Each row comes from the steps of one walk. Every step used is in the known rows, and no mark comes twice. Write the walk behind each row, first mark first.
Known rows
beso > vulug > fadagi > fofu: [-23.8 24.6 -14.6 1.9 -38.4 10.4 12.4 -4.8 21.4 -3.0 -7.6 -18.4 27.9 -21.2 0.4 38.0 25.4 -4.7 -25.7 -9.1 32.0 15.6 3.3 -32.0 -23.8 -26.2 6.5]
fadagi > fofu > tufik: [4.1 7.2 -13.9 15.0 -15.8 16.2 -2.8 20.1 12.5 -21.6 8.2 19.5 23.6 36.7 -4.0 -3.1 -4.4 -0.6 0.3 8.4 -10.0 -32.7 10.1 -17.0 -9.5 18.2 11.1]
tufik > fofu > kaminol > vulug > tivot: [22.1 -23.9 -35.3 1.9 -4.7 27.0 11.4 -18.5 -31.9 17.5 8.6 -12.6 -1.7 -12.6 -8.7 -22.7 34.3 5.1 13.9 35.5 -22.8 23.7 4.0 -8.3 -5.2 -5.3 -17.8]
tivot > vulug > fadagi > fofu > dilov: [-4.8 -31.0 9.8 10.4 -6.9 16.5 53.0 14.5 20.1 -27.7 6.4 6.1 -6.3 5.6 12.8 18.6 45.5 3.7 -34.5 -8.0 22.3 38.3 9.0 -17.7 -6.9 7.6 11.1]
beso > vulug > tivot: [-22.9 11.9 -39.8 3.7 -22.8 19.0 5.8 -13.9 -13.9 -7.5 4.9 -42.8 12.9 -27.7 -10.4 26.4 27.2 -11.3 -2.0 0.9 0.0 2.7 16.1 -21.8 -12.6 -55.0 3.6]
kaminol > vulug > fadagi > fofu: [12.7 0.5 -1.1 -6.9 -33.9 -0.4 17.1 0.1 9.2 -3.7 -3.9 4.2 21.4 -12.0 2.9 13.1 24.7 -14.1 -14.0 -5.6 34.6 24.4 -3.5 -26.6 -3.3 -11.6 -18.5]
tivot > vulug > fadagi > fofu: [6.5 -20.2 1.5 8.3 -21.3 18.0 32.0 0.4 7.4 -19.6 24.0 16.3 5.6 5.3 3.6 21.6 28.8 -6.4 -28.8 -12.3 29.7 31.8 -1.5 -14.8 -18.2 -5.9 0.4]
beso > vulug > dilov > fofu > fadagi: [-64.6 18.4 19.2 3.3 16.2 25.5 20.5 -4.6 -7.7 15.9 3.9 -23.9 10.9 -13.5 22.3 25.5 12.3 -25.6 -10.7 29.2 -16.3 9.2 3.7 -23.0 -17.7 -34.9 22.5]
kaminol > vulug: [19.0 0.4 -13.0 6.9 -25.1 -1.6 -5.1 -20.7 -24.5 0.5 15.5 2.0 12.2 -25.8 -3.6 -16.1 16.8 -16.8 8.6 -4.1 -14.8 -19.9 1.9 -16.8 -6.2 -22.8 -23.1]
kaminol > fofu: [2.2 25.4 -13.5 4.7 -31.2 25.7 -2.2 9.3 -31.8 0.0 16.7 19.1 10.7 -6.1 -12.5 9.9 10.6 -19.0 11.1 4.0 -7.3 -20.3 -3.2 -9.5 -22.9 -17.6 -32.4]
fadagi > vulug > beso: [31.0 -10.3 1.6 6.5 -26.7 -16.1 -5.7 -15.4 -18.7 -23.9 -14.2 21.2 1.7 1.2 -1.5 18.0 23.1 14.3 27.5 -12.1 -0.6 -19.2 -1.3 -9.6 -24.2 -21.2 -11.3]
fofu > fadagi > vulug > beso: [34.0 -17.0 17.2 -3.7 -11.9 -4.3 13.4 -18.8 -18.3 -26.2 -25.4 16.8 10.2 20.1 9.5 19.0 25.9 6.0 26.4 4.2 -4.5 -10.7 -10.7 -21.5 -23.6 -3.0 7.3]
tivot > vulug > dilov > fofu > tufik: [-45.5 -12.6 24.2 15.3 24.7 16.6 14.5 4.3 -9.9 1.7 59.2 25.5 -15.8 10.3 15.0 -4.4 -8.0 -18.7 -5.0 27.2 -21.3 -8.2 17.4 11.5 -0.6 -14.6 8.8]
beso > vulug > fadagi > fofu > tivot: [-29.3 22.5 -13.7 9.1 -34.5 8.8 18.9 -11.6 27.3 -0.6 -27.9 -33.7 29.6 -0.7 5.5 37.0 20.3 10.9 -21.1 11.6 11.5 -14.7 6.3 -35.4 -21.2 -3.4 6.7]
beso > vulug > dilov > fofu > tufik: [-73.5 34.0 6.7 15.4 2.8 9.5 -4.9 -0.6 5.2 18.8 27.1 -9.7 6.9 -16.2 13.6 11.7 -10.4 -15.8 -0.9 28.5 -20.6 -19.9 22.9 -5.5 -7.9 -36.0 12.5]
beso > vulug > fadagi > fofu > tufik: [-27.3 29.3 -10.0 5.8 -36.3 7.1 3.4 -1.5 32.5 -1.4 1.9 -9.0 28.1 -6.9 0.7 23.9 6.5 -0.7 -20.2 13.1 22.4 -5.3 12.7 -22.6 -18.0 -7.5 14.5]
fadagi > fofu > dilov > vulug: [9.2 -11.6 -5.0 15.2 21.4 9.1 18.9 27.1 8.9 -34.4 -4.3 14.7 2.5 -14.7 -0.9 10.9 29.5 12.3 -15.8 -5.3 -9.4 5.9 14.0 -27.3 -3.6 1.4 6.1]
vulug > tivot: [10.1 -2.1 -33.5 2.7 -6.3 23.7 6.2 8.9 -22.5 -11.7 7.8 -12.5 5.9 9.0 -9.7 15.1 22.7 -11.8 9.6 -4.9 -2.3 8.6 16.1 -11.3 -7.3 -32.5 -4.6]
beso > vulug: [-17.0 26.2 -29.1 16.6 -29.5 11.7 -7.6 -26.9 -9.7 -0.7 11.4 -25.5 22.1 -37.2 -6.3 7.9 18.9 -5.8 -4.3 -6.4 -16.9 -28.2 9.5 -20.7 -27.2 -37.9 -0.2]
tivot > vulug: [12.9 -22.5 -13.0 19.9 -9.4 18.5 10.1 -21.3 -23.5 -13.9 42.7 12.6 -1.7 -8.8 -2.7 -7.1 21.6 -8.1 -8.1 -10.8 -17.7 -9.4 3.1 -3.5 -18.5 -17.0 -5.8]
fadagi > fofu > kaminol: [20.7 -15.4 -14.0 21.9 -21.6 15.1 -0.9 5.1 -7.5 -15.1 4.3 14.8 2.8 16.9 -6.9 -1.8 17.8 14.1 -5.9 10.9 -11.9 0.1 -2.5 -20.6 -25.2 17.8 7.9]
tufik > fofu: [13.0 9.6 -32.5 13.4 -2.7 38.3 1.1 2.3 -14.9 11.8 2.8 1.0 30.5 12.4 -4.3 -14.4 29.4 6.5 14.0 6.2 -34.0 -14.1 8.3 -4.6 -22.6 -3.9 -11.8]
tufik > fofu > fadagi: [16.0 1.9 -15.1 3.0 11.9 49.2 19.0 1.3 -15.7 8.3 -11.1 -4.8 36.6 31.5 6.1 -13.3 33.6 -1.7 8.1 21.2 -37.8 -4.3 -1.2 -15.2 -25.2 16.0 6.8]
tivot > vulug > beso: [3.9 -19.4 -11.3 17.6 -14.8 -6.0 4.2 -27.5 -27.0 -27.8 31.9 18.8 0.6 -8.5 2.5 1.4 22.9 6.5 15.3 -20.2 -5.9 -5.4 -8.7 -12.8 -19.4 -26.3 -2.4]
dilov > fofu > fadagi > vulug > tivot: [19.6 -9.0 19.8 -25.9 21.9 39.4 43.6 17.4 -18.7 -7.5 -19.5 -4.2 -5.4 27.9 4.1 25.4 22.7 -22.1 1.9 38.1 -1.3 23.8 10.7 -12.4 -15.8 -22.7 10.1]

Write each row's walk
[-7.3 12.9 1.5 7.8 5.8 -5.8 3.3 8.5 -28.9 -21.4 1.9 29.5 -8.0 -40.2 -4.8 18.5 30.2 10.0 21.7 -3.2 -3.0 2.1 -3.8 -24.4 -15.1 -26.2 -22.2]	kaminol > fofu > dilov > vulug > beso
[41.2 -14.8 2.7 -5.6 8.5 46.0 27.6 -7.4 -11.9 5.2 -25.2 5.1 22.7 28.9 5.7 -2.5 35.6 4.8 8.9 25.6 -33.0 -12.0 0.1 -3.7 -27.8 21.7 1.7]	tufik > fofu > fadagi > vulug
[5.1 -0.8 4.5 6.1 12.8 5.9 18.9 7.8 5.8 -0.9 9.0 6.7 -5.0 -39.4 -0.5 15.6 42.2 13.7 -12.8 -9.7 3.0 30.1 22.3 -11.6 -7.1 -19.6 -6.9]	fofu > dilov > vulug > fadagi
[-15.8 5.6 -9.0 14.4 -44.2 8.2 8.4 -17.1 14.9 3.9 -3.7 -15.2 5.8 -23.9 -3.9 25.6 25.7 12.7 -28.1 9.0 17.7 28.3 -0.6 -27.9 -28.5 -10.9 12.1]	beso > vulug > fadagi > fofu > kaminol
[-4.1 15.4 14.1 -3.1 16.2 36.6 26.6 11.5 -18.8 5.1 1.5 3.2 16.6 20.0 8.0 -1.0 11.8 -25.1 3.6 26.5 -27.2 -1.4 2.0 -18.1 -26.3 -9.3 9.2]	dilov > fofu > fadagi
[-2.7 -15.1 -15.5 9.0 2.0 41.2 38.2 -22.5 0.0 22.5 8.8 -7.5 11.5 19.3 7.5 -2.7 35.9 19.6 -8.7 19.0 -21.2 -5.6 6.8 1.5 -20.0 16.6 -14.1]	tufik > fofu > tivot > vulug > fadagi
[15.3 -10.5 -0.6 13.6 -33.0 9.6 11.1 7.1 7.1 -4.0 -1.0 13.5 1.6 9.5 -5.0 14.9 26.1 13.5 -15.3 6.5 17.6 31.8 -1.5 -17.6 -25.6 13.9 3.6]	vulug > fadagi > fofu > kaminol
[24.1 -23.2 -24.1 4.2 -18.5 3.6 5.5 -21.7 -35.9 0.6 15.3 -8.1 -18.7 -24.4 -10.8 -11.8 22.1 -6.3 8.5 19.5 -5.0 17.9 6.1 -12.8 0.4 -18.5 -14.5]	fofu > kaminol > vulug > tivot
[-68.8 25.4 1.7 14.4 2.7 10.9 4.9 -1.8 -7.8 17.1 16.6 -18.7 3.4 -27.6 12.1 24.8 12.7 -16.3 -7.2 12.2 -11.6 -1.9 11.3 -12.6 -15.4 -55.2 1.6]	beso > vulug > dilov > fofu
[-0.2 -3.2 -18.2 13.1 34.0 2.8 7.2 2.2 -9.5 -8.6 -9.7 10.3 10.4 -22.1 3.6 -7.8 46.8 36.0 23.8 1.4 -28.6 8.2 8.4 -17.8 -12.9 -12.4 -5.1]	tufik > fofu > dilov > vulug > beso
[-2.5 16.0 -0.4 6.1 9.6 18.8 15.0 15.9 -22.4 -8.6 18.1 21.3 -9.1 -44.5 -10.1 11.2 26.1 -1.8 -0.5 6.2 -15.8 -3.6 8.9 -14.2 -12.0 -13.0 -25.8]	kaminol > fofu > dilov > vulug
[-4.0 -22.7 -8.8 22.8 -7.2 -9.8 13.0 -35.0 -24.7 -20.9 14.2 6.1 0.8 14.0 6.2 -0.9 18.6 19.5 19.1 0.9 -25.9 -36.8 -1.8 -15.3 -16.8 -3.7 0.2]	fofu > tivot > vulug > beso
[-30.3 -31.0 -12.3 25.4 24.1 30.6 25.6 -14.3 -11.8 9.3 18.0 -3.8 3.0 26.3 19.8 -4.7 28.8 16.1 2.5 23.3 -44.2 -20.8 7.5 5.5 -2.8 19.8 -5.6]	tufik > fofu > tivot > vulug > dilov
[8.0 -1.3 6.4 8.6 -4.3 1.7 4.4 -18.8 -31.7 23.8 24.6 7.8 -14.2 -30.9 -1.5 -27.2 9.4 -11.1 2.8 33.1 -27.2 -1.8 0.4 -12.2 -19.7 -19.6 -18.3]	dilov > fofu > kaminol > vulug
[-31.5 3.8 17.2 6.5 6.5 -1.2 9.4 3.7 -21.9 15.3 21.8 5.8 -0.5 -22.2 16.3 1.3 8.7 -28.9 4.9 15.7 -8.8 3.4 5.3 -6.6 2.9 -40.4 -21.9]	kaminol > vulug > dilov > fofu
[-38.1 -18.2 10.8 17.4 -6.2 20.0 24.8 -8.3 -30.3 -2.7 32.9 15.0 -15.5 9.6 11.9 22.3 9.9 -8.5 -1.5 18.9 -17.8 -29.9 -1.8 -1.1 -5.2 2.9 -22.9]	kaminol > fofu > tivot > vulug > dilov
[16.2 -7.0 -29.3 3.2 20.4 15.6 3.4 1.0 -24.2 -15.8 22.5 3.4 -2.9 -29.1 -19.3 18.2 20.9 -4.4 4.6 -4.5 -1.9 21.4 16.2 -13.6 -5.2 -41.5 -9.1]	dilov > vulug > tivot
[28.7 -18.5 -9.4 16.2 -27.4 -2.9 -10.2 -33.7 -30.8 8.1 19.9 6.2 -4.1 -29.5 -5.6 -28.7 17.8 -1.2 6.9 14.3 -22.0 -10.4 -1.4 -11.8 -14.0 -4.9 -17.4]	fofu > kaminol > vulug
[3.4 -21.7 -17.2 4.9 30.9 18.3 30.2 39.0 6.0 -40.3 -8.7 -3.3 -6.2 -6.3 -5.9 28.2 37.2 6.5 -13.7 0.5 8.9 41.2 20.3 -30.7 7.4 -13.8 11.6]	fadagi > fofu > dilov > vulug > tivot
[9.9 -7.0 -6.3 17.4 23.0 8.6 6.4 5.8 -6.9 -14.3 13.5 6.5 -2.4 -35.1 -4.7 -1.4 33.7 12.1 -3.3 -8.2 -27.5 -2.7 19.4 -13.9 -6.3 -14.9 -3.2]	fofu > dilov > vulug
[33.6 -18.1 -12.8 -5.1 -14.7 17.9 15.5 0.7 -15.9 -17.1 -5.9 -0.5 -7.9 6.4 -10.2 27.5 24.7 -3.0 10.0 2.3 2.8 5.2 17.3 -2.9 -8.2 -26.5 -9.7]	fadagi > vulug > tivot
[-77.4 23.9 3.9 19.4 7.2 8.9 15.1 -8.8 -2.1 23.9 -1.4 -33.0 3.5 -9.6 19.8 23.4 3.5 -3.3 -1.0 31.3 -33.5 -36.8 17.7 -15.1 -13.4 -30.0 4.0]	beso > vulug > dilov > fofu > tivot
[12.2 3.6 -15.0 14.4 5.6 -14.8 -21.6 -15.9 -23.5 -20.8 18.8 26.5 11.1 -32.3 -10.0 10.4 17.6 14.8 23.1 -19.9 -6.9 -6.2 -0.8 -22.3 -19.1 -38.3 -9.0]	dilov > vulug > beso
[29.6 -6.9 7.0 -26.4 -12.3 43.9 36.7 10.9 -34.2 -13.8 -19.7 6.1 -8.6 16.8 -6.2 40.0 23.0 -26.3 8.5 29.3 12.6 13.8 -2.9 -12.8 -12.5 -6.4 -12.7]	kaminol > fofu > fadagi > vulug > tivot
[-0.9 -2.9 4.4 4.5 -18.7 12.2 34.5 32.6 24.3 -19.6 -24.7 -1.3 10.6 14.5 10.6 22.8 39.7 7.7 -17.2 -5.6 18.4 30.6 13.8 -23.3 -5.9 2.7 7.3]	vulug > fadagi > fofu > dilov
[-19.7 -34.3 0.3 25.4 2.1 12.0 12.0 -14.2 -20.6 -16.5 50.5 16.0 -11.0 -7.9 12.2 11.1 22.7 -8.6 -7.3 -12.8 -9.4 5.8 3.9 4.2 -3.6 -18.6 -2.2]	tivot > vulug > dilov
[0.1 -0.4 -20.2 13.4 9.9 35.6 21.9 14.4 -4.3 4.5 -11.2 -9.6 16.9 14.2 6.5 -18.7 45.7 16.3 9.0 11.2 -40.1 -10.5 20.5 -6.1 -12.4 7.6 -3.7]	tufik > fofu > dilov
[-12.8 -6.9 32.2 4.2 9.2 14.6 15.0 13.1 -11.9 4.8 3.6 20.0 -15.7 4.8 14.7 27.0 11.9 -8.9 3.5 13.7 -5.9 -1.8 15.0 6.8 -11.1 -29.7 -10.3]	fadagi > vulug > dilov > fofu
[3.7 -28.2 -10.1 21.8 -5.4 16.6 30.3 -6.6 0.2 -25.6 10.9 2.4 10.0 29.8 2.5 5.7 14.3 8.6 -15.5 10.6 -19.8 -32.5 0.5 -21.1 -16.4 22.7 5.6]	fadagi > fofu > tivot > vulug
[-4.9 -27.4 -8.9 18.4 1.8 12.0 -0.1 -21.7 -25.1 25.6 15.4 5.1 -1.3 -18.3 11.5 -22.8 27.4 8.1 12.2 28.2 -29.6 8.4 -3.8 1.1 -0.1 3.0 -18.1]	tufik > fofu > kaminol > vulug > dilov
[7.3 6.3 -7.6 0.8 -29.6 18.0 16.0 19.3 14.7 -13.6 -6.1 7.0 21.9 16.3 0.5 27.0 26.3 -0.5 -13.5 -11.5 27.5 24.7 3.9 -20.9 -17.3 -6.6 -2.9]	vulug > fadagi > fofu
[-0.8 14.0 -3.1 4.5 -27.5 13.3 6.7 22.1 25.6 -11.2 3.6 18.9 24.6 32.5 -0.7 12.6 3.2 1.3 -7.3 6.6 20.3 -0.9 12.9 -11.6 -10.2 12.2 8.5]	vulug > fadagi > fofu > tufik
